Known rows, with every step that occurs
favufu nusuv gotuf: [ -2 -11   8 -15  14  -5   9  -3   4  -5 -11   3  13 -15  -1  17 -24   9
   9  18   3   6   3 -10   2  10   7  -5  -7   3   4   3  18  20   0  24
   8  -8 -19]
gotuf nusuv zitid dedomov: [ 10  -2  -6  -3 -13  10  -5  -1 -14   1  16  26 -46  22  11   8   5 -17
 -12  -5 -13 -10  -7  16  -7   0   6   9   7   4   3 -28   0 -16  31  27
   2  20  43]
zitid tamaf favufu dedomov gotuf nusuv: [-24  21 -11  -2 -23  15   6   2  21   0 -37  19  -6 -12  -6  12   6   8
 -12 -14  12  -5 -19  -4   8  18   1  15   3  14   4   1   5   3  10  -9
  -4  23  18]
favufu dedomov gotuf: [-34   2   9   0  -7   3  -7   0  22  10 -33  19   3  -5   6  25   2  -4
 -21 -20  20  -5   0  -9   7  18  -2 -14  -6   2 -12   0  -3  40  -2  -5
 -12  10   2]
tamaf favufu nusuv zitid: [ -5  -2   6 -31  16  -4   5   0  -8  -9  27  -1  11   0 -14   1   5   8
   4  25  -6   3  16   7  14   5   0  22  -2   4 -12  -6  21 -33  29  37
   6  -3  -5]
dedomov zitid tamaf favufu nusuv gotuf: [ 16  19  -2  -8  18 -14  32   4  -5 -19  -4 -12  27 -31 -21   4  -1  13
  17  20   9   1  -9  -9   6  -3   2  30  10   7  16  10   6 -27   5  22
  21  -6 -29]
gotuf dedomov zitid: [  0  17   4  22  -6  -4   9  -1   0   7 -10  14  -7  -9   5  -1 -17  -8
   7 -22   0  -2   9  12  -4  -7 -11   1  -1  -7   0   7  -2  28 -10  11
  -5 -18 -20]
dedomov zitid: [  8  14   5   7  -6 -14  -1   0  -8  13 -19  -5  -1  -8  -7   6  10   1
  11 -14  14  -6   8  15  -7 -11  -4   0   5  -9  -2   8 -15   9  13   7
   3  -6 -12]
gotuf nusuv: [  4   1  -4  -2 -18  10  -5  -5   1  17 -11  11 -26   9  -2  11 -15   9
   9 -11  -1   0   0  17  -8   6   4  -9   0  -1  -1   0   2  25  16   5
  -4   3  19]
tamaf zitid dedomov: [ -9  -3  14  13   2  -5 -19   8 -18   2   8 -21 -21  26  -5 -15   1 -14
   1 -15 -22  -7  -3  24 -15   1  -6 -12  -4   0   6 -23   8 -15  28  13
   2  -2  22]
gotuf dedomov zitid tamaf favufu: [  5  35  -6  26  -7   1  13   9  -5  -3 -15  -6   9 -11 -12 -21  -5   0
  15  -8  -3  -3  -2   4   0 -11 -12  24   7   2   8   8  -5 -18  -5  10
   3 -17 -17]
tamaf favufu nusuv zitid dedomov: [-21  -5   8 -28  16   2   3  10 -17 -15  39 -16   2   8 -18  -5   7 -20
 -14  11 -16  -7   9  -5  11   5   3  17  -1   8  -8 -27  28 -47  40  36
   7   4   0]
dedomov favufu nusuv gotuf: [-14 -11   1 -17  11  -8   9  -3   4  -7  37   1  28 -19  11  20 -10   4
  -5  21   4   8   4 -12   6   2  -1 -11  -7  -5 -10   9   5   3 -28  -8
   0   1 -10]
zitid dedomov favufu nusuv: [-33  -6   5  -7   6   0  -4  13 -20 -12  55 -24   7  -6  -2   3  -7 -22
 -20 -10  -5   1   6  -1   8   1  -3 -20 -10  -4 -20 -15  23  15   3 -35
  -4   5 -11]
favufu dedomov zitid: [  6  18   7   2 -11  -9  12   9   2   8 -20  18   3 -18   0   9  -2 -16
 -13 -17  13 -10  12   7   2  -2  -6   1  -2   0   1   0   2   4  23  23
   2   3  -9]
zitid dedomov favufu: [-29  -8  -3  14 -12   2 -17  12 -12   3  52 -27  -3   5   4   0   4 -26
 -19  -8 -11  -7   1  -9  -6  -6  -2 -25  -4  -8 -13 -15 -11 -18 -11 -34
  -7   7  22]
gotuf tamaf: [ 28 -19  -4   8  -6   3 -19  -5   1  20 -22 -14   4  16  -5 -21   1  16
  15  -4   2   6  11  -7  -2  -6   8 -23  -2  -4  -2  16 -25  21 -13 -38
  -5 -14  -8]
gotuf dedomov favufu: [-23   1  -3  18 -14   6 -12   1   6   6  39   3   7  -1  20  -7 -25 -11
  -9 -11 -13   3  12   1   0  -1 -13 -14  -9 -10 -13   8  -3  19 -53 -27
 -17 -14   4]
tamaf favufu dedomov: [-27   4   4  -7 -17   5  -3  12  12   9  -4 -10  14  -7 -13  -7  -8  -8
 -16  -4 -11  -9  15 -14   7  13  -4  -3  -8  11  -9  -7  12 -48  11  24
  -2   0  14]
nusuv gotuf: [  6 -13   1   8  -3  -5  -5  -5  14  10 -16   3   3  -4   3  14  -4   6
   4  12  -3   1   1 -17  -7   4   5  -6   0   0   8   4 -10 -22 -16  19
   4  -7  15]
dedomov zitid tamaf favufu: [ 16  30  -8  12  -8 -12   8   6 -11   1  -7 -29  12 -15 -21 -13  15  12
  18  -2   6  -7  -1   7  -1 -11  -3  23  15  -1   7   8 -17 -43  23   8
  12  -7  -3]
nusuv zitid: [ 20  -2   3  -4  -3  -6 -14  -5  -5  11  -3  11 -10  12  11   6  12   4
   0  21 -11  -6  12  13   0  -2   1  12   6  -4   1  -6 -15 -17  10  32
   2  -1  18]
gotuf dedomov zitid tamaf favufu nusuv: [  3  37  -1   7  12   0  28   9 -13 -18  -9  -6  18 -24 -17 -15 -26  -2
  16  -3   3   4   3   7  12  -6 -10  24   0   3   7  10  32  21  12   7
   7 -18 -45]
gotuf dedomov: [-15   4   3  21 -11   9  -9  -1   3   8 -11   2 -11   4  10  -7 -36  -5
   4  -9 -12   3  12  -1  -1   3  -7  -7  -9  -1   2   1  11  29 -17   9
 -11 -23  -1]
favufu dedomov: [ -9   1   4   3 -14   5  -3   7   7  12 -16  10   2  -3   4   3 -13 -11
 -16  -8  -3  -7  14  -8   6  12  -2 -10  -8   7   2  -8   7   5  17  20
  -1   0   6]

Rows
[ 10  -5   3 -22  14 -11   3  -2 -13 -10  56   9  10  -3  18  17   8  -1
 -13  27  -1   4  16  16  15  -4  -5   6  -2  -7 -18   5   9  15  -2  -5
  -2   9  -7]	dedomov favufu nusuv zitid
[-24   1   7  -2   3   2 -11  -7   2   1  -3   9 -46  23   1  11   7  -3
  -7 -35   2  -2 -25  39 -18   9  -3 -11   3  -2  -4 -15  10  25  24   3
 -11  20  30]	tamaf zitid dedomov gotuf nusuv
[ 15  -4  10 -23  15  -5   2  -3 -14  -6   9  14  -3   2   5  12  -7   6
   4  23  -4   2  17  16   9   2   1  11  -1  -1  -1  -4  18  28  28  28
   6   0 -13]	favufu nusuv zitid
[ 33  27  -3  22  -8 -11   5   6 -15   5 -26  -6  -2 -12  -4  -2  11   7
  18   0  14  -7  -3  11  -2 -13  -2  16  13  -5  19   6 -24  16  18   0
  11  -6  -9]	dedomov zitid tamaf
[ 23  34  -4  34  -9  -1   9   3 -12  -1 -27  12  -8 -10   7 -11 -17  -7
  12 -11   3  -1  -3  10   1 -12 -11  17   7  -4  21   6  -6  43  -9   0
   3 -18 -21]	gotuf dedomov zitid tamaf
[-40   7  -5 -22 -19  15   3  -1  31   4 -13  22  -5 -12 -10  19   2   5
 -19 -24  11  -5  -7   1   5  23   0  -2  -5  11 -17   0  11  -5  10   9
 -14  23  20]	tamaf favufu dedomov gotuf nusuv
[  6  -7   3   4  -5   0 -16   5 -17   2  16   3 -27  19   6   0  17 -22
 -15   5 -14 -13   2   2  -2  -4   3   7   5   0   2 -25  -8 -34  22  27
   4   7  27]	nusuv zitid dedomov
[ 24  34   0  15 -17  -4  17  13  -8   3 -38  15   6 -19   5   0   9 -13
  -7 -10  14 -12  -1   1   6  -6  -6  17   7   4  20  -1 -10   8  19   7
  11   4  -7]	favufu dedomov zitid tamaf
[-13 -24  -1  10   3   9 -22  -3  10   9 -29 -17 -13  20  -9  -6  14  -2
  -4 -28  18   2  -8 -25  -5  -4  12 -31   1  -8 -12   1 -22  25 -20 -59
 -12   4  -6]	zitid dedomov gotuf tamaf
[  6   4  -2 -11  13  -3  18   3   0 -15 -14 -19  25 -19 -18  -3 -12  18
  13  34  -5   5  -5 -22  10   9   6  19   1  11  17   6  16 -26   1  16
  18  -8 -13]	zitid tamaf favufu nusuv gotuf
[ 21  22 -10  -3 -17  12  10  -7  13   1 -37  63 -29   0  28  29  19   0
 -17   3  19  -7 -20  13  10  10   1  31  14   9  18  -6 -12  26  16  10
  -1  31  26]	favufu dedomov gotuf nusuv zitid tamaf
[ -4  15  -1  -7   8   3   8   9 -14 -10  -6 -36  19 -12 -23 -13 -12  15
  15  19  -6   4   5  -5  15   8   3  14  -1   9   4   2  25   7  26  -6
  11 -12 -18]	zitid tamaf favufu nusuv
[-26 -15   7  -6  12  -2   6   7  -5 -17  46 -11  15 -10   8  13 -10 -20
 -17   8  -1   2  -4 -23   3   3   2 -17  -7  -3  -7 -12  18 -17 -16 -11
   1  10   0]	zitid dedomov favufu nusuv gotuf
[  3 -26   5 -18  26   3  -6  -7   0 -10  -6  12  -9  17   1   3  21  -1
 -12  -3  23   6  -3 -10  10  -4  12  -9   3  -3 -15  -4   6  45   2 -34
  -4  10 -22]	favufu nusuv zitid dedomov gotuf tamaf
[-19 -12   7 -25  18  -4  11   1  10 -10   5 -12  25 -13 -25  10 -16  16
   7  20  -9   8   5 -21   6  13   6   4  -8   7  -7   5  24 -39   3  33
   8  -8 -13]	tamaf favufu nusuv gotuf
[ 11 -25   1   9  -3  -5 -21   3 -12   5  48 -28  -1  29  11 -39  22  -9
  -4 -16 -14   3  -1  10 -18 -18  -5 -30  -5  -9  -8  -1 -18 -18 -23 -62
  -8   5  15]	gotuf tamaf zitid dedomov favufu
[-17  -3   5 -11   8  -2   2   4  -8  -1  47 -13  21  -9   4   8 -14   1
  -2   4   1   6  15   5   8   3  -3 -17  -9  -7 -21   7  11  42  -6 -33
  -5   1 -13]	dedomov favufu nusuv
[ 20 -32  13 -10  27  -7   5  -4  -5 -12  -2 -12   3  18   0 -21  -1  -3
  11   2 -10   9  -7  -3 -14  -3   6 -18 -10   4  11  -5  20  -1   1  -5
   9  -3 -14]	favufu nusuv gotuf tamaf zitid dedomov
[ 38 -21   3   3   6  -9 -18  -9  -5  18 -16 -14   1  30   0 -32   6  20
  24  -6  -7   8   9  21 -16 -11  -1 -21  -5  -3   4  15 -20   8  -7 -23
  -2 -15  -1]	gotuf tamaf zitid
[-16  -4  -2  19  -9   3   1  -4  18  -1  31  12   9  -7  28   0 -20  -9
  -8  10 -13   6   0 -17  -5  -1 -11  -9  -6  -6  -3   9  -6 -16 -74  -6
 -12  -8  11]	nusuv gotuf dedomov favufu
[  8  17 -13  -7  -7   6  -1 -11   8   0 -12  18 -21   6  -1  10  25  23
   2  14  10  -2 -22  12   4   6   3  38  21   5   6   4 -14 -17  19  10
   0  22  30]	dedomov gotuf nusuv zitid tamaf favufu
[-21   1  -4  -3 -10   6  -9 -12  17  14 -28  20 -28   2   1  27  -3  20
   2 -23  19   3 -16  19  -5  12   4 -12   4  -5  -9   8 -11  54   2  -6
 -14  13  17]	dedomov gotuf nusuv
[ 19 -34  -4 -15  13  -6   6  -8  12  -6  23  -3  33  -6  11  -2  -2  14
   2  14  11  16   4 -21   4  -5   8 -23  -9  -6 -12  24  -7  11 -54 -50
  -1  -3 -20]	dedomov favufu nusuv gotuf tamaf
[  9  27  -7  24  -5  -3  21   1  10  -8 -16   7  15 -21  -6  -9  -4  -1
  12   8  -6  -2 -13 -20  -5  -8  -6  32   9   3  22  11 -11 -54 -33  23
   8 -16  -5]	nusuv gotuf dedomov zitid tamaf favufu
[  9 -23  -3   0   4   4 -19 -10   7   3 -15   7 -20  26   6  -3  38  -3
 -13  -9  11  -1  -8 -12  -1  -9  10 -10  11  -8  -6  -5 -28  -2 -11 -37
  -6  13   8]	nusuv zitid dedomov gotuf tamaf
[ 39 -29   5   5   9 -10  -8 -14  10  12 -21   5   7  21  10 -23  15  20
  22  12 -10   9  -4   5 -21  -9   2 -12  -1  -3  16  17 -21 -23 -22  -5
   3 -13   7]	nusuv gotuf tamaf zitid
[ 33  25  -7  35  -3  -2  22  -2   3  -5 -42  24   0 -17  15   1 -11  -5
  11   3   3  -2 -13  -7  -6 -12  -6  24  10  -1  31  10 -11   2 -33  14
   8 -15 -13]	nusuv gotuf dedomov zitid tamaf
[ 29 -21  -1 -34  20   0   1  -4  -2  -4  15  -5  20   9 -16 -24   9  21
  10  23  -4   9  19  -3  10  -5   8   8   0   3 -12  11   8 -21  12   2
   3  -8 -17]	gotuf tamaf favufu nusuv zitid
[-35 -23   2 -22  21   8  -8   0   9 -10   0 -36  14   2 -34 -10   6   4
  -5 -18  18   6  -4 -23   8   6  11 -27  -6   1 -24   0  17  18  -6 -45
  -8   2 -27]	zitid dedomov gotuf tamaf favufu nusuv
[ 28   0  -7 -10 -15   7  -1 -10  -3  10   5  40 -32  15  15  14   2   9
   4  10 -10  -3   1  25  -4   3   4  14  11   1   3  -7  -8  -4  22  35
  -2  12  33]	gotuf nusuv zitid
[-20  -6   6  11  -1  -9 -20   8 -16   1  64 -27 -10  20  14 -16  13 -19
 -13 -11 -22  -4  -3  23 -13  -9 -13 -18  -3  -8  -9 -15   1 -31  -3 -16
  -6   8  29]	tamaf zitid dedomov favufu
[ 29 -26  -8   6  -3   2  -8  -9  17  16 -25   2  10  10   3  -8   3  19
  16  14   4   7  -1 -25 -12  -5  13 -17  -1  -2   7  18 -25 -18 -38 -18
   1 -12   2]	nusuv gotuf tamaf
[-39   0  -3   2  -9  13 -11  -4   8   3  -8   7 -41   9  -4  25   1  -8
 -13 -31  12  -5 -22   8  -8   9   8 -18   5  -2  -9 -12   2  32  16  -9
 -12  22  19]	zitid dedomov gotuf nusuv
[ -6  14  -3   5  12   8  21   3   8 -20 -15  -1  21 -18  -5 -10 -38   5
  12  22 -15  11  -4 -25  11   9  -3  23  -2  14  19   2  29  -6 -20  22
   7 -19 -21]	zitid tamaf favufu nusuv gotuf dedomov
